What can hang from each mark:
j_524: j_717
j_37: j_479 j_818
j_178: j_766
j_668: j_37 j_818
j_717: j_668 j_818
j_818: j_668 j_717
j_194: j_668
j_766: j_178 j_194 j_668

Every row comes from one small tree of marks. The marks that hang from a mark follow it in brackets, in the order of their numbers. Every link used is in the known rows. Which tree was each row made from?
Known rows:
j_37[j_479 j_818[j_668 j_717]]: [-2.13 -0.94 -2.07  2.32  2.10 -1.34  0.55  2.82 -0.58  0.54  1.77  1.05
 -2.65 -0.13  1.66 -2.45  1.90  3.76 -0.09  2.21 -1.35  2.60 -2.44]
j_194[j_668[j_37[j_479 j_818]]]: [ 0.26 -0.57 -0.37 -0.87  0.41 -0.43  0.97  2.66 -0.21 -0.09  0.60  2.13
 -2.54 -0.44 -0.40 -2.27 -1.69  3.13 -0.38  1.49  1.23  1.15 -0.05]
j_717[j_818[j_668[j_37]]]: [ 1.24  2.18  1.14  2.06  0.49  0.31 -1.10 -2.48  1.58  1.56  2.80  0.62
  0.44  1.03 -0.95  2.29 -0.27 -0.29 -2.00 -0.01 -0.65 -0.77  2.61]
j_668[j_818]: [ 0.71 -0.76  0.08  0.28 -2.28 -0.13 -1.58  0.07 -0.23 -1.62 -2.55  2.47
 -0.18 -0.52  0.57 -0.53 -0.10 -1.50  1.13 -0.72  0.27  0.77  0.30]
j_194[j_668[j_37 j_818[j_717]]]: [-0.04 -1.69  3.39  2.73 -2.06  1.62  1.36 -2.60 -4.54 -1.59  2.62  3.55
 -0.51 -0.39  1.71 -0.51 -2.14 -0.08 -4.00  0.59 -4.35 -0.65  1.93]
j_818[j_668 j_717]: [-0.30 -0.66 -0.88  3.63  1.01  0.10  1.14 -0.59 -2.81 -1.19  0.10 -0.76
 -0.97 -1.24  0.61 -0.29  1.88  0.93 -1.86  1.11 -3.23 -0.78 -0.38]
j_766[j_178 j_194[j_668[j_37 j_818]]]: [-0.53  0.05  4.76  1.64 -0.93  1.00 -0.94 -2.20 -0.09  0.05 -3.23  2.56
  2.02  0.08  3.73  0.56 -1.67  2.07 -1.45 -0.03  0.33 -0.67  1.05]
j_766[j_178 j_668[j_818]]: [-0.96  0.12  1.95 -0.05 -0.42  0.71 -1.68 -0.44 -0.92  0.38 -4.63  0.38
  3.11  0.70  2.73  0.10  1.96 -0.47  1.88 -0.63  1.70 -1.65 -0.52]
j_178[j_766]: [ 3.12  1.11 -2.02 -2.57 -0.59 -1.63 -1.35  1.98 -2.40 -1.54 -1.69 -2.88
 -1.14 -1.18 -2.14  0.05  2.35 -3.08  1.86 -1.69 -0.70 -1.19 -2.55]
j_524[j_717[j_668 j_818]]: [ 0.33  0.66 -5.17 -1.97 -0.76  0.37 -1.05 -3.30  2.21 -0.19 -3.91 -3.36
  2.04  0.68 -3.94  1.86 -0.68 -5.76  2.92 -2.60  2.75 -0.93  3.56]
j_37[j_818[j_668]]: [ 0.48 -0.09 -1.47 -0.40  2.84 -1.05 -0.69  1.26  0.15  0.18 -2.90  0.33
 -1.80 -1.82  0.31 -0.73  0.98  2.42  0.44  1.96  1.57  1.83 -1.29]
j_524[j_717[j_668[j_818]]]: [-0.78 -1.60 -2.60 -2.36 -2.68  0.47 -0.51 -2.12 -0.01 -1.70 -4.60  0.37
  2.88 -0.43 -1.92 -0.33 -1.66 -4.90  2.71 -2.12  0.59 -0.93  2.64]
j_37[j_479 j_818]: [-0.27 -0.74 -3.37 -1.36  0.40 -1.61 -0.81  4.26  2.11 -0.11 -1.72  0.64
 -2.83 -0.28 -0.43 -2.29  0.85  1.32  3.02  0.54  3.20  2.94 -2.61]
j_194[j_668[j_37[j_479] j_818[j_717]]]: [-1.59 -1.60  2.50  3.33 -2.82  0.83  1.38  0.03 -3.36 -1.07  4.36  4.63
 -0.84  0.84  1.95 -2.19 -1.88  1.76 -2.81  0.54 -4.50 -0.26  1.63]
j_717[j_668[j_37[j_479]] j_818]: [ 0.11  2.05 -2.36 -0.84 -0.84 -0.05 -1.25 -1.26  4.71  1.68  4.07 -0.45
  0.97  2.81 -3.15  1.37 -0.83 -2.29  2.34 -1.84  0.51  0.15  3.85]
j_37[j_818[j_668 j_717]]: [-0.69 -1.00 -1.15  1.78  2.88 -0.47  0.61  0.31 -1.81  0.07 -0.10 -0.03
 -2.43 -1.32  1.51 -0.68  1.51  1.96 -1.36  2.13 -1.29  2.18 -2.13]
j_194[j_668]: [ 1.87 -0.50 -1.90  0.61 -0.08  0.10  0.69  0.18 -2.71 -2.37 -5.15 -0.88
 -1.41 -2.49 -1.20 -1.13 -0.13  1.04 -0.29  0.61  0.78 -1.50  1.52]
j_178[j_766[j_194[j_668[j_37[j_818]]]]]: [ 1.89  1.40  1.24 -3.82  1.64 -1.74 -1.02  1.49  0.11 -0.04 -0.18 -3.16
 -1.61 -2.04  0.32  0.89  0.13  1.17 -0.81  0.25  0.53  1.76 -2.65]
j_717[j_818]: [ 1.78  1.45 -2.49  0.50 -0.39 -0.18 -2.11 -1.04  1.80  0.00 -1.95 -1.25
 -0.94  0.49 -1.46  1.71  0.88 -2.32  1.42 -1.26  2.60  0.60  1.23]
j_818[j_668[j_37[j_479]] j_717]: [-1.47 -0.56  0.96  4.03 -0.38 -0.01  1.94  0.95 -1.53 -0.10  6.01  1.78
 -0.69  0.83  0.48 -1.15  0.78  1.84 -2.56  0.95 -4.87 -0.91 -0.22]
j_717[j_818[j_668[j_37[j_479]]]]: [-0.30  2.20  0.20  2.56 -0.18 -0.52 -1.20  0.19  2.80  2.15  4.51  1.59
  0.07  2.40 -0.64  0.57  0.01  1.47 -0.79  0.06 -0.76 -0.37  2.43]
j_194[j_668[j_37]]: [ 2.18 -0.40  0.80  0.49 -0.85  0.96  1.54 -0.78 -2.44 -1.80 -1.02  0.45
 -0.87 -1.48 -1.53 -0.04 -1.66  0.21 -2.08  0.39 -0.71 -2.11  1.94]
j_766[j_178 j_668]: [ 0.17  0.54 -0.32 -0.34  1.01  0.59 -0.24  0.42 -1.00  0.23 -5.39 -3.00
  2.24 -0.09  0.66  0.52  3.10 -0.46  2.18 -0.50  2.56 -2.86 -1.42]

Write each row's tree:
[-0.59 -0.79  1.88  0.58 -3.57 -0.20 -0.80  1.57  1.03 -0.31  3.20  4.69
  0.11  1.57  0.45 -1.39 -1.40 -0.46  0.50 -0.86 -1.16  0.45  0.49] | j_668[j_37[j_479] j_818]
[-0.87  1.14  2.84 -0.19  0.57  0.52 -0.37 -0.36  2.76  1.09 -1.93 -3.92
  3.52  0.24  2.00  2.88  2.39  0.16  0.60 -0.71  2.29 -1.41 -2.04] | j_766[j_178 j_194 j_668[j_37]]
[-0.87 -1.39  0.08  1.15  0.56  0.17  2.26  1.52 -2.52 -0.27  3.56  1.84
 -3.13 -0.10  0.74 -2.30 -1.19  2.79 -2.08  1.74 -1.67  1.65 -0.85] | j_194[j_668[j_37[j_479 j_818[j_717]]]]
[-0.33 -0.33 -2.29 -3.45  0.86 -0.62  0.04  1.51  3.60  1.10  2.59  0.62
 -0.55  0.75 -2.40 -0.88 -1.18 -0.37  2.85 -0.11  1.29  2.10  0.26] | j_717[j_668[j_37[j_479 j_818]]]
[ 0.53 -0.84 -0.69  0.04 -0.24  1.30  1.88 -3.03 -0.65 -0.82  3.76 -1.31
  0.64  0.13 -2.23  1.37 -0.53 -3.67 -0.62 -0.99 -3.52 -0.84  1.44] | j_818[j_717[j_668[j_37]]]
[ 0.79  1.29  0.85 -1.31 -1.08 -1.95 -2.55  0.96 -0.83 -1.68 -3.53 -1.78
  0.08 -2.07  1.98  0.09  1.12  1.14  0.27 -0.86 -0.79  0.58 -0.57] | j_178[j_766[j_194[j_668[j_818]]]]
[-0.95 -1.59 -0.21  0.41 -0.18 -0.24  1.43  2.21 -0.24  0.34  5.39  1.89
 -2.81  1.05  0.42 -1.37 -0.22  0.07 -0.49  0.73 -1.09  2.83 -3.02] | j_668[j_37[j_479 j_818[j_717]]]
[ 0.52  0.55  2.36 -0.63  0.33  1.30  0.53 -0.62 -0.68  0.96 -1.26 -1.54
  2.83  0.81  0.29  1.57  1.45 -1.34  0.31 -0.55  1.21 -3.36 -1.02] | j_766[j_178 j_668[j_37]]
[-0.10  0.85 -2.70  1.46 -0.37 -0.02 -1.05 -1.94  0.03  0.15 -3.28 -1.36
  1.15  0.24 -1.48  1.20  0.14 -1.89 -0.18 -0.62  1.56 -1.50  2.04] | j_524[j_717[j_818[j_668]]]
[-1.01 -0.40  0.14 -1.13 -2.61  0.06 -0.83 -0.18  2.77  0.24  3.41  3.30
  1.79  1.67 -1.04 -0.85 -1.79 -1.49  2.03 -1.45 -1.70  0.20  2.90] | j_717[j_668[j_37[j_479] j_818]]
[ 0.54  0.45  2.59  1.38  0.52  0.69  0.44 -1.47 -0.19 -0.21 -3.79 -0.77
  0.97 -0.68  1.63  0.79 -0.68  2.06 -1.28  0.13  1.18 -1.83  0.20] | j_766[j_178 j_194[j_668[j_37]]]
[-1.13  0.97  0.05 -0.03  1.25 -0.38 -1.13  0.69  2.85  0.23 -5.84 -5.30
  2.96 -0.59  2.44  1.88  3.95  0.95  2.47 -0.46  3.85 -0.87 -2.50] | j_766[j_178 j_194 j_668]
[ 0.23  0.26  2.34 -0.61  2.50  0.33 -0.13 -0.49  0.76  0.99 -3.91 -0.16
 -0.50 -0.76  2.38  0.44 -1.03  3.00 -0.67  1.18  3.30  1.16 -1.61] | j_766[j_178 j_194[j_668[j_37[j_818]]]]
[-1.22 -0.01 -2.46  0.17  2.08 -1.95 -0.81  3.87  1.60  0.69 -1.10  1.14
 -2.06 -0.63  0.48 -2.55  1.43  4.14  1.56  1.88  1.49  2.06 -1.53] | j_37[j_479 j_818[j_668]]
[-0.42 -0.64  2.05  1.34 -2.98  0.24  0.16  1.11 -1.39 -0.87  1.47  4.66
 -0.20  0.46  0.70 -2.27 -2.44  2.12 -1.15  0.37 -1.67 -0.69  2.48] | j_194[j_668[j_37[j_479] j_818]]
[ 2.30  1.80  1.27 -3.63 -0.43 -0.89 -0.36  1.34 -1.59 -0.14  2.67 -4.55
  1.68 -0.26 -1.74  2.09  2.86 -3.13  0.24 -1.47 -1.53 -2.60 -2.19] | j_178[j_766[j_668[j_37]]]
[-0.98 -0.75 -1.66  0.62 -0.92  0.48  1.84 -0.33  0.56 -0.29  5.48 -0.28
  0.30  1.30 -1.86 -0.40 -0.26 -1.92  0.51 -0.85 -3.64 -0.40  1.27] | j_818[j_717[j_668[j_37[j_479]]]]
[ 0.25  1.66  0.09 -5.10  0.64 -2.09 -1.04  4.88  0.71  1.68  4.26 -2.86
 -0.04  0.78 -0.79 -0.17  2.64 -0.28  1.92 -0.42  0.32  0.60 -4.23] | j_178[j_766[j_668[j_37[j_479 j_818]]]]
[-0.99 -0.57  2.76  1.60  2.69  1.03  1.18 -1.56 -1.13  0.72 -1.11 -0.37
 -1.01 -0.48  3.53  0.53 -0.59  2.54 -2.34  1.47  0.46  1.52 -2.38] | j_766[j_178 j_194[j_668[j_37[j_818[j_717]]]]]
[ 0.10 -0.55  1.89  3.45  0.32  0.84  2.07 -1.64 -2.62 -0.44  4.17  0.80
 -0.30 -0.40  0.24  0.55  0.37  0.07 -3.68  0.98 -4.91 -1.43  0.07] | j_818[j_668[j_37] j_717]
[-1.38  0.78 -0.95  1.81 -1.69 -0.12 -0.29 -0.39  1.37  1.44  2.51  1.03
  1.51  2.36 -1.63  0.30 -1.09 -1.00 -0.82 -0.85 -0.19 -1.63  2.23] | j_524[j_717[j_818[j_668[j_37[j_479]]]]]
[ 1.79 -0.71  0.66 -1.46  1.17  0.42  1.08  0.07 -1.62 -0.45 -1.23  1.09
 -2.27 -1.65 -0.73 -0.50 -2.07  1.16 -1.55  1.53  1.35  0.82  0.28] | j_194[j_668[j_37[j_818]]]
[-2.22 -0.07  2.98 -0.21  2.69  0.56  0.34 -0.53  1.81  1.97  0.91 -3.48
  1.44  0.55  4.01  2.49  2.47  0.76 -0.51  0.66  1.62  1.86 -4.57] | j_766[j_178 j_194 j_668[j_37[j_818[j_717]]]]
[ 0.72  0.73 -2.40 -2.14 -1.51  1.23 -0.19 -4.39  2.02  0.46  0.19 -1.99
  2.64  1.58 -4.29  2.80 -2.34 -6.60  1.20 -2.74  1.20 -1.69  3.92] | j_524[j_717[j_668[j_37] j_818]]
[-0.14 -1.28 -3.62 -1.68  2.40  0.09  0.59 -1.12  0.23 -0.41 -0.55 -1.96
 -1.44 -0.98 -1.09  0.04  0.60 -1.76  1.83  0.28  0.10  2.80 -0.54] | j_37[j_818[j_717[j_668]]]
[-1.50  0.30  1.38  0.09  1.78 -0.59 -0.13  2.01  2.16  1.42 -2.08  0.86
 -0.73  0.32  2.68 -1.30 -0.77  4.79  0.54  1.19  3.15  1.49 -1.85] | j_766[j_178 j_194[j_668[j_37[j_479 j_818]]]]
[ 1.07 -0.79  2.95  0.87 -2.19  1.05  0.28 -1.66 -2.53 -1.38 -0.31  3.95
  0.13 -0.84  0.49 -0.50 -2.65  0.31 -2.34  0.32 -1.65 -0.96  2.72] | j_194[j_668[j_37 j_818]]
[ 0.29 -1.53 -2.33 -4.81  0.09  0.65  1.07 -1.64  1.06  0.00 -1.25 -0.88
  1.10 -0.31 -3.58  0.65 -2.59 -4.84  1.67 -1.03  1.95  0.43  0.54] | j_524[j_717[j_668[j_37[j_818]]]]
